Each row was made from one path, in order. Every step used is in the known rows, and no mark comes twice. Write each row's path.
Known rows
zuti, dova, motum: [  0 -12   4  13 -16   2  -4   7 -25 -22 -16  34   0   4  -3 -23  -8  -7
 -19   9  -4   5   0 -39 -10 -22  -6  43   2  18 -10  25 -34  -5   7 -22
  23 -22 -20  17   0  -4  13   6  20  -2  25  21  57  12]
lolu, gunuf, dova: [ -5 -25 -10 -11 -27 -33 -18  10  12   6 -31   9   2  31  -6 -25   7  -1
  -5 -33  35  -6 -16  11  -5 -33   3  22   0 -27 -32  29   0  14   6  28
   0 -23 -23  -1   0  23  38  -1  34   5  18 -18 -21   1]
dova, gunuf: [-30  -6   3  19 -18 -14  -8  14   7   1  -6  12 -17  19 -13 -10   5  -3
  -5 -13   5   4 -16  -2  -5 -21 -10  25   5   1   3  -4  -4   2   0  -8
  19 -24  -8 -21  12  -9 -20  -2   7  -2  -5   1  37 -12]
sunefuv, dova, vasu, kurif, daru: [-47 -15  -6   7 -36  10   8 -10 -30 -54 -25 -19 -35  63  46 -39  16 -22
  55 -22 -32   2 -22  32  -7  15  35   1  18  29  -4 -32 -51   5  -3 -24
   4 -14 -49 -21  12  12 -22 -16  33 -33 -17  29   0   7]
sunefuv, dova: [ -7   2  32  13  -6  -3  20  -5   0  -5 -13   3   0   5   6  -8   7  13
   0  -3  -7  -2 -16   2  15   2  14  38 -16   2  -4 -16 -22   4  -3 -17
   6  -5 -15   6  14   6 -10   1  15   6   8  -8  -6  11]
vasu, kurif: [ -6  -8 -17 -14 -30  12 -18   4   2 -24 -17 -30  -3  10   9 -22   4 -16
  32 -11 -15  -8   3  21 -30   5  -1   8  21  12  22  -4   5  -9   6  -8
 -26  14  -4  -3  -9  -1   5   9  -1 -13  -8  20  -7   5]
gunuf, dova, vasu: [-15 -52 -21  -3 -44 -21   9  -7   6   2 -20  22 -15  48  18 -16   6 -22
 -21  -6  -4  12 -11  22   0   6  27 -17  -1 -23 -31   7 -14   2 -12  23
   4 -49 -31 -26  14  30   6 -23  35   2   8  -3  -1   2]
dova, zuti: [-18 -17 -37  13  -6   5   7 -19  -2 -16  19  22 -29  13  22  -7   6 -11
  -7  -7 -10   6 -31  -2   2 -11   0  -5   6 -25  -9 -19  -6  16  -3   0
  -1 -12  26 -13   6   1 -11   9   8  -4 -14 -18  11 -11]
gunuf, dova, motum, kurif: [ 18 -35 -22   2 -65 -26  -6 -15   7 -13 -24  19  10  36   4 -52   9 -12
 -19 -23 -11 -10   5 -27   5   5   4 -14  -1 -26 -16   4  15  -5  29   5
 -10 -56 -40   2  34  32  25  21  29   1  14  37  32   6]
kurif, vasu: [  0   2   2  -1   4  24 -18 -11 -31  -6 -19 -11  -4   1  13  -3   1   8
  17   7   5  11  18  -6  -9  -8  19 -28  -7   7  -2   4 -12   0 -13  30
   9 -37 -17  14 -34  14  -9   3 -15  -9  10 -18  -6 -22]
lolu, gunuf, dova, vasu: [-40 -53 -11  -9 -40 -23 -11  13  -3   1 -22  28 -22  53  12 -34   6 -25
 -19 -19  16  11 -27  19  -6 -29  11   8   4 -30 -47  27 -12  22 -16  22
   5 -45 -24 -14   2  50  20 -31  64  -6   7 -24 -11   3]
kurif, daru: [ -1  18   0   5  12  -9  -8  -9 -20 -16  -8  -8  -8  22  21   1   6  -2
  34  -6   2  -5   6  11   8   8  18 -23  10  22  -3  -5 -23  -2  19  13
  11   5 -26  -8   2 -16  -1   2  -9 -21  -4  18   5 -11]
daru, kurif, vasu, dova, gunuf: [-45 -42   0  13 -37 -17 -43  11  -3  -4 -25 -15 -27  14 -22 -47  30 -25
  18 -31   3  19 -16   3 -12 -28  30   4  28  18  33 -20 -37 -15  20  12
  -3 -45 -37   9 -27 -14 -37  -6   2 -28   1  -8  33 -46]
gunuf, dova, vasu, kurif: [-26 -58 -39 -18 -71 -10  -6  -2   5 -22 -36  -8 -19  65  19 -35   5 -40
  14 -21 -19   7  -9  36 -23  11  24 -12  24  -2 -11  -2 -11  -5  -4  13
 -13 -28 -27 -30   1  29  15 -13  33  -5   3  17  -6  11]
bisoz, lolu: [ -5 -19  38  20 -44 -15   2 -21 -11  26 -18  12   5  -3  -1   2 -21   8
  -6  11   6  -1  10 -10  -3  -7 -14  13   2   8  15  -3  -3  -2   2  12
 -25   8 -27   3   7  17 -33 -20   1  26  -8   8   0  -2]
lolu, gunuf: [-18 -10  -2  -5 -15  -1 -15  18  -6  -9  -7   6 -12  -1   2 -16   5  -6
   0 -13  22  -5 -15  -1  -6 -37 -14  21   5 -12 -17  22  -1  23  -4   4
   2   4   5   9 -12  16  10  -4  21  -5   5 -21  -8  -6]
motum, kurif, daru, dova, vasu: [-31  -1 -13   8 -34 -41  -2  -7 -28 -26   1  -7 -17  69  12 -49  26 -28
  17   5 -24   9   5 -22   2  22  40 -37  -5   6  -4 -10 -22   6  27   5
  -6 -36 -50 -13  40   5 -39 -13  10 -51 -17  25  14 -23]
zuti, dova: [  5  14  22   2  -2 -16   3   7 -12  -5 -12  14  -4  13  -5 -10   0   1
  -7   5  -7  10 -15 -11  -3   0   9  44  -1  29  -3  26 -27  -9  -2   1
   6   3 -18   6   4 -16  14   7  -4   4  24   5  11  10]
vasu, kurif, motum: [  1 -10 -34 -19 -17  19 -20   1   1 -48 -37 -35 -12   4  31 -23 -17 -14
  65  -2  -3 -14  18  13 -25  -5  32   3  24   7  15   6   3 -27  10  29
 -13 -19  19 -13 -20  11  33  12 -10 -35   1  19  -6  -1]
motum, dova, vasu, kurif: [-12 -19 -25 -13 -46 -11  -1   7   1 -29 -11 -24 -22  53  13 -39  -1 -42
   2 -12 -34  -2  -8  -6 -25  19  20  -5  18   8 -11 -19 -13  -2  -9 -35
  -7   2 -41   0  -5  33 -13  -1  25   3  -6  16   4  -9]
bisoz, dova, motum: [  5 -39  -5  18 -33 -22   8 -30  -3 -10   8  48  28  12  -6  -7 -24  12
  -7  11  17 -11  15 -29 -19 -11 -49  19  21 -18  15 -11 -16  -9   8 -19
   3 -19 -10   1   2  19 -32 -22  36   7  -8   5  33  -7]
dova, vasu: [-28 -28 -17   5 -16  11  11   3 -17 -14   4  19 -19  21  15  -7  -7 -18
 -11   7 -14  15  -3   6   1  -4  10 -18   5  -2 -12  -3 -11  12 -22 -11
  10 -22  -4 -12   2  30 -17 -23  27 -15 -10  -4  10  -5]
daru, dova, motum, kurif: [-11  -9 -10  16 -46 -27  -9  -1   0 -26   3  14  12  10  -7 -57  10 -18
  -8   9  -8 -12  20 -64  -7  -1  -5   6  -8 -20  13  -3  16   3  35 -10
  -8 -44 -16  14  29  14 -27  11   4 -33  -5  19  48 -15]
kurif, motum: [  3   0  -9  -7  11   6  -3  -5   1 -13 -20   1  -5  -7  25   3 -21   4
  28   6  14 -11  17  -6   3 -12  32   0  -1  -4  -6  13   0 -19  -1  30
   9 -22  23  -3 -10   6  25   6 -12 -20  12   0  -3  -4]
bisoz, dova, motum, kurif, daru: [ 13  -9  -2  23 -34 -46   4 -50 -21 -32   5  32  16  53   9 -35   7  11
  23 -11  -6 -19  18 -35   6  16 -30 -21  28   3   4 -14 -23 -13  42 -14
  -3 -12 -56  -2  32  10 -36  -4  20  -5  -6  50  35 -11]
kurif, vasu, dova: [-20 -33  -7 -13 -23  17 -26 -12 -20  -8 -24 -12 -11   2  -5 -29   4 -22
  23 -15  -4  16 -11   9 -21  -6  20 -29   6  18  13 -13 -21 -13 -14  16
   6 -21 -31  19 -37   7  11 -11   9 -22  19 -18 -32 -26]
sunefuv, dova, vasu: [-42 -28  23  18 -21   6  28  -8 -12 -11  -3  23 -25  29  23 -13   9  -4
 -10   5 -22  11 -27   6  10  -3  19  18 -15  -6 -14 -21 -32  16 -23 -31
  15 -32 -22  -8  17  31 -27 -24  43  -7  -7 -12   2  11]
kurif, motum, dova: [ 33  15  -1 -14 -10 -18   5  -3  12  -6 -22 -15  -3  13  14 -13 -17  -7
  11  -1   6 -18  17 -30   3   8  42   8  -8 -18 -16   1  -5 -20   0  16
  14 -20 -14   8  -5  19  32  20  -7   2  24   6  -4 -12]
dova, motum, kurif, vasu: [  1 -19 -16  12 -25  26 -13 -19 -48 -30 -23   0   0   4  11 -50   6   3
   4  -6 -21   2  22 -42 -11  -8   7 -48   2   5   0   1  -1   3   3  -6
   1 -54 -39  30  -5  37 -21  17   5 -21  11  14  43 -20]

Which path is each row?
[ 13 -10 -28  -2  -9 -20   6 -24   6 -18  -8   3 -24  24  36 -20 -18 -19
   5 -13   1 -13 -15 -37  10   2  48   1  -2 -41 -25 -15  -5 -15  -2  18
   7 -29  15 -12   1  17  13  29  -6  -5   5 -15  12 -20]  kurif, motum, dova, zuti
[-21  -4  28  12 -24 -25  -4  21  -5  -4 -24  24 -22  32 -22 -19  15   0
 -13 -12  -9  13 -30 -18 -17 -18  -1  65   4  28   0  28 -36  -8  -5 -17
  17 -16 -23  -7  12 -27   1   0   5  10  20   3  56   3]  zuti, dova, gunuf
[  3   6  18  15 -32 -42  -1   9  17   9 -10  -1 -12  33 -24 -20   8 -10
 -24 -26 -10 -10 -18 -31   2  -2   1  36  -7  -5  -6 -12 -11  -3   3 -29
  17 -17 -44  -7  11   6  -8  15  15  18   9  -4  41 -17]  motum, dova, gunuf
[ -1 -14   3   1 -28 -28  17   0  -3   7  -1   7 -10  46   6 -16   2 -21
 -26  -5 -22   7 -12 -22  -3  14  26  -3  -8  -8 -28 -12 -12  10 -18 -21
  13 -22 -36   2   2  32 -16  -8  25   7   4  -4  10  -8]  motum, dova, vasu
[ 11  -5   1  11 -32 -10   5   2 -26 -32 -18  25   1  23  -6 -53  11  -4
 -22  -2 -31   0  -3 -53  -5  -6   0  18   5  16  -9  27 -22 -10  16 -37
  -1 -27 -30  20  23   7  10  22  12   2  17  45  57  12]  zuti, dova, motum, kurif
[-24  15  19  25 -41 -59 -23  -1  -5 -22   3  -9 -15  60 -11 -55  42 -19
  22 -20 -10  -7  -2 -37   2   3  23   6   1  12  15 -11 -15  -6  48   0
   3 -37 -54 -21  41 -29 -39  10  -5 -42  -7  25  45 -37]  motum, kurif, daru, dova, gunuf
[-47 -36 -37 -16 -45   0 -18  10  -3 -42 -29 -20 -18  33  32 -36 -12 -45
  47  18  -5   4  28  -4 -33 -14  50   8  15  -2  19   2 -10 -17   2  31
 -10 -48  13 -23 -16  17   0 -16   4 -61 -12   4   5 -14]  daru, dova, vasu, kurif, motum
[ 16  26  -8   0  -6 -20  -7 -14 -23 -25  -6 -18  -7  40  14 -33  24  -1
  30 -25 -22  -6   6  -8  11  25  25 -46   4  20  -8  -5  -4  -7  34   7
 -13   2 -44   1  31  -8  -3  18  -9 -20  -3  41   3 -11]  motum, kurif, daru
[-35 -48 -41   3 -28  22 -21 -33 -23 -19  -8   5 -42  17  14 -42  16 -24
  16 -26  -9  19 -44   1 -12 -17  19 -34  14  -5   4 -32 -23   0 -15  11
 -10 -35  -5   5 -30  13  -7  -1   8 -25   6 -34 -13 -36]  kurif, vasu, dova, zuti
[-22 -50 -43   0 -45  11 -16 -33 -34 -33  -5 -11 -40  31  16 -64  37 -26
   9 -36 -34   9 -48 -14  -6   0  35 -52  15 -10   6 -27 -13  -3   0  -1
 -34 -36 -19  13  -6  18 -12  13   6 -28   7 -14 -22 -36]  motum, kurif, vasu, dova, zuti
[ 26   6 -19 -29 -27  -8 -13  -2  12 -30 -38 -48  -7  24  16 -32 -12 -21
  44 -16  -8 -30  16 -16 -25  12  45  13  15  -6   3  -4   0 -30   6   9
 -11  -7 -15   6 -19  12  37  25 -10  -8  11  22  -5  -6]  vasu, kurif, motum, dova
[-47 -37   2   0 -47  21   8   4 -15 -44 -25 -13 -31  39  30 -38   8 -29
  21 -10 -35   7 -23  22 -15   1  19  27  11  13   1 -25 -32   5 -19 -40
  -7 -15 -26  -7   6  25 -20 -17  44 -16 -10   9  -4  15]  sunefuv, dova, vasu, kurif
[-44   6  -5  15 -53 -41 -45  10  -1 -43 -19 -24 -17  61  -4 -45  32 -36
  58 -23   4 -11   6  -1 -31 -11  19  29  19  30  34 -14 -26 -10  41   8
   4 -18 -35 -31  10 -41 -30   4  -7 -51 -16  19  42 -27]  vasu, kurif, daru, dova, gunuf
[  1 -19 -20 -12 -18 -15  14  -1  -8 -13 -24  -4 -20  36  30 -20 -22 -21
  -2   6  -9   0  11 -30   4   9  56  -4  -5 -23 -29   2  -9 -11 -17   7
  21 -45 -21  -6  -7  37  13  -4  19  -7   8   0   7 -14]  kurif, motum, dova, vasu
[  6   1   1  -1 -17  15 -15 -13 -37 -16 -20 -22  -2   9   5 -36  26   4
  10 -12 -22   6  10 -18  -1  11  26 -50  -6  17   3   8   0  -2   5  12
 -16 -38 -36  26  -2  22 -11  18 -11  -6   8  11 -11 -22]  motum, kurif, vasu
[  5 -18 -40 -19 -35   3  -9 -23   8 -41 -21 -27 -31  36  42 -41 -12 -32
  38 -25 -12 -15 -13 -18 -20   5  52   7  21 -26  -3 -20  -3 -16   2   8
  -9 -19   7 -13 -12  11  24  34  -6 -16   0   9   4 -19]  vasu, kurif, motum, dova, zuti
[  7  -9 -17   0  -5 -30   2 -10  12 -13  -3  -5 -21  22  31 -27  -8 -18
   6  -6   7  -4  -4 -25  22  -3  70   7  16 -33 -10 -27  -9 -17  33  26
  -5 -30  20   0  -6  -3  -9  35 -25 -11  -5   0  37 -34]  daru, kurif, motum, dova, zuti
[-52 -33 -19  -3 -64 -10 -14  13   2 -34  -4 -16 -16  40   8 -36   8 -47
  18  11 -21  10   5  -2 -37  -1  21  10  10   1  23  -5  -8   2   2  -1
 -16 -22   2  -7   3  13 -31 -16  17 -42 -21  -2   9 -15]  daru, dova, vasu, kurif
[-37 -46 -46 -19 -31  28  -4   0 -16 -49 -35 -12 -28  28  43 -21 -19 -30
  52   4 -17   2  11  17 -24  -4  42 -11  26   6  -2   9 -10 -16 -15  17
  -4 -35  11 -23 -17  28  16 -15  11 -39  -8  18   3  -2]  dova, vasu, kurif, motum
[-10 -45  31   1 -81 -43 -15  -9   4  30 -49  18  10  20  -2 -27  -8  -3
 -13 -21  34  -2 -17   4  -4 -39 -21  36   1 -21 -21  28   1  15   7  47
 -26 -20 -51  -2   6  39  -1 -26  44  33  10 -10 -18  -1]  bisoz, lolu, gunuf, dova
[  5   1 -23  11 -17 -10 -11 -22 -29 -40  -6   5 -12  35  16 -43  10  -3
  18 -15 -16 -12  12 -31  11   7  10 -43  12  15  -5  -5  -8  -2  37 -16
   6 -27 -42   0  27   8 -13  20  14 -26  -4  53  45 -11]  dova, motum, kurif, daru
[ 10  11   2  15 -23 -19  -9  -8 -44 -41 -14  17 -14  48  10 -52  17  -8
   8 -18 -24   3   5 -41   0   7  19  -5  10  38  -9  19 -37  -9  34 -25
  12 -19 -71  15  29 -11  11  22   6 -16  20  59  57   4]  zuti, dova, motum, kurif, daru
[ -7 -13  21  24 -32  27   0 -17 -43 -38 -31   7  -3   9  21 -57  15  12
   6  -9 -25  -4   2 -45   7  -6  12 -17 -21   3   0 -22 -19   9   0 -21
   9 -76 -44  36  12  41 -24  19  20 -11  16  10  35  -6]  sunefuv, dova, motum, kurif, vasu
[-23 -61 -51 -26 -58   0 -11  -4   3 -31 -59 -11 -21  59  43 -37  -9 -31
  38 -14  -6   0   8  31 -21   0  59 -11  24 -11 -17  10  -9 -22  -5  48
  -6 -55 -15 -33  -8  37  40 -10  24 -26   8  19  -9   3]  gunuf, dova, vasu, kurif, motum
[ 10 -10 -13   6 -18 -24  14 -19   5  -1  16  10 -23  38  10 -23   3 -26
 -27 -20 -14  -2 -33 -28   8  14  16   6   0 -34 -20 -31  -3   6  -2 -20
  -4  -8  -8  -3  10  11 -11  21   6  13  -2 -20  15 -16]  motum, dova, zuti
[ -6 -43 -14   3 -63  -4 -36  -7 -35 -26 -58  12  -6  34  14 -73  24  -6
  -1 -39  13  -2   0 -27  -9 -36   6 -26   1 -29 -33  27   1  16  11  24
   1 -88 -55  26  -8  60  25  14  42  -9  26   1  17 -16]  lolu, gunuf, dova, motum, kurif, vasu
[ -6 -49 -34  -4 -53  -8 -12  -1  -1 -28   2   5 -10  13 -11 -70   9 -30
  -4 -31 -23  -9 -17 -39  -8  -2  -9 -15  17   3  12 -16   2 -12  16 -35
 -19 -17 -35   8  18  19   7   4  28 -19   8  35  12  -5]  vasu, dova, motum, kurif
[  8  -1   5   7 -23  17 -14  -9 -58 -37 -38  18  -4  18   3 -60  12   2
  -2   1 -25  13  10 -58 -16  -6  17  -7  -2  26  -8  29 -32  -5   4 -13
   8 -59 -54  36  -7  18  -3  22   2  -9  32  28  53  -9]  zuti, dova, motum, kurif, vasu
[ -7   6   9   4  11  10 -23   3 -24  -2 -28 -17   3  -3   2 -17  11   6
  20   6   8  16  30   3   1 -10  41 -21  13  11  18  -9 -15  -5  25  34
  -6 -34  -8  30 -36  -5 -30   8 -23 -16  -5  -5  21 -29]  daru, kurif, vasu
[-33 -34 -27 -19 -31  17  -3   5 -26 -51 -55   0 -33  35  35 -32  -9 -37
  39   9 -26   8  -1   2 -36  -9  55  26  28  26  -3  33 -41 -26 -23   8
   0 -31 -12  -9 -16   8  27 -11  14 -28  13  18  13   9]  zuti, dova, vasu, kurif, motum
[-24 -36   0 -10 -20   0 -33   3 -16   4 -17 -23  -9 -11 -11 -38  15 -20
  24 -15   3  18   6  13  -3 -11  40 -18  24  22  29 -19 -26 -19  21  28
 -15 -22 -24  29 -42  -9 -17  -4 -13 -28   4  -1  -8 -35]  daru, kurif, vasu, dova
[ 20 -23 -31   7 -44 -36 -14 -24 -14 -30 -26  11   0  64  13 -54  15  -8
  16 -34  -7  -9   8 -21  18  15  22 -36   4 -10 -23  -3  -7  -7  46  18
   2 -47 -67 -11  41  16  22  20  23 -16   6  57  34   1]  gunuf, dova, motum, kurif, daru
[  8 -31  -1  16 -42  -9  -3 -43 -40 -26 -12  30  18  18  -1 -42   4  16
   7   3  -9  -2  24 -49 -16   0 -25 -33  13  -2  16  -6 -11  -7  10  -6
  -7 -51 -44  23  -2  30 -41  -2  15  -2   3  10  25 -27]  bisoz, dova, motum, kurif, vasu
[ -1  -2 -23 -10 -55 -20 -22  14  16 -37 -48 -34 -24  39   9 -41  -6 -20
  42 -34  -6 -24   3 -19 -23  -6  31  36  18   6   5  -5 -11 -27  12  -2
   5 -29 -27 -17  -8   0  19  25   1  -8  18  18  30 -19]  vasu, kurif, motum, dova, gunuf
[-30 -15   4   5 -19  -7  10  14 -26  -8 -16  31 -24  33   8 -11   3 -15
 -23   5 -24  23 -20  -7 -11   0  21  30  -1  18 -20  26 -44  -1 -24 -17
  12 -20 -22   7  -4   7  -4 -18  26   1  13   5  23   7]  zuti, dova, vasu
[-23 -58 -24   1 -36  31 -32 -13 -26 -24 -17  13 -12  -7   0 -46  -7 -21
  17 -14   0  10   0 -23 -18 -24   7 -26  11   5   9 -15 -16  -8 -12  -3
  18 -49 -30  20 -33  26   5  -5  24 -31  16  -5  12 -20]  kurif, vasu, dova, motum
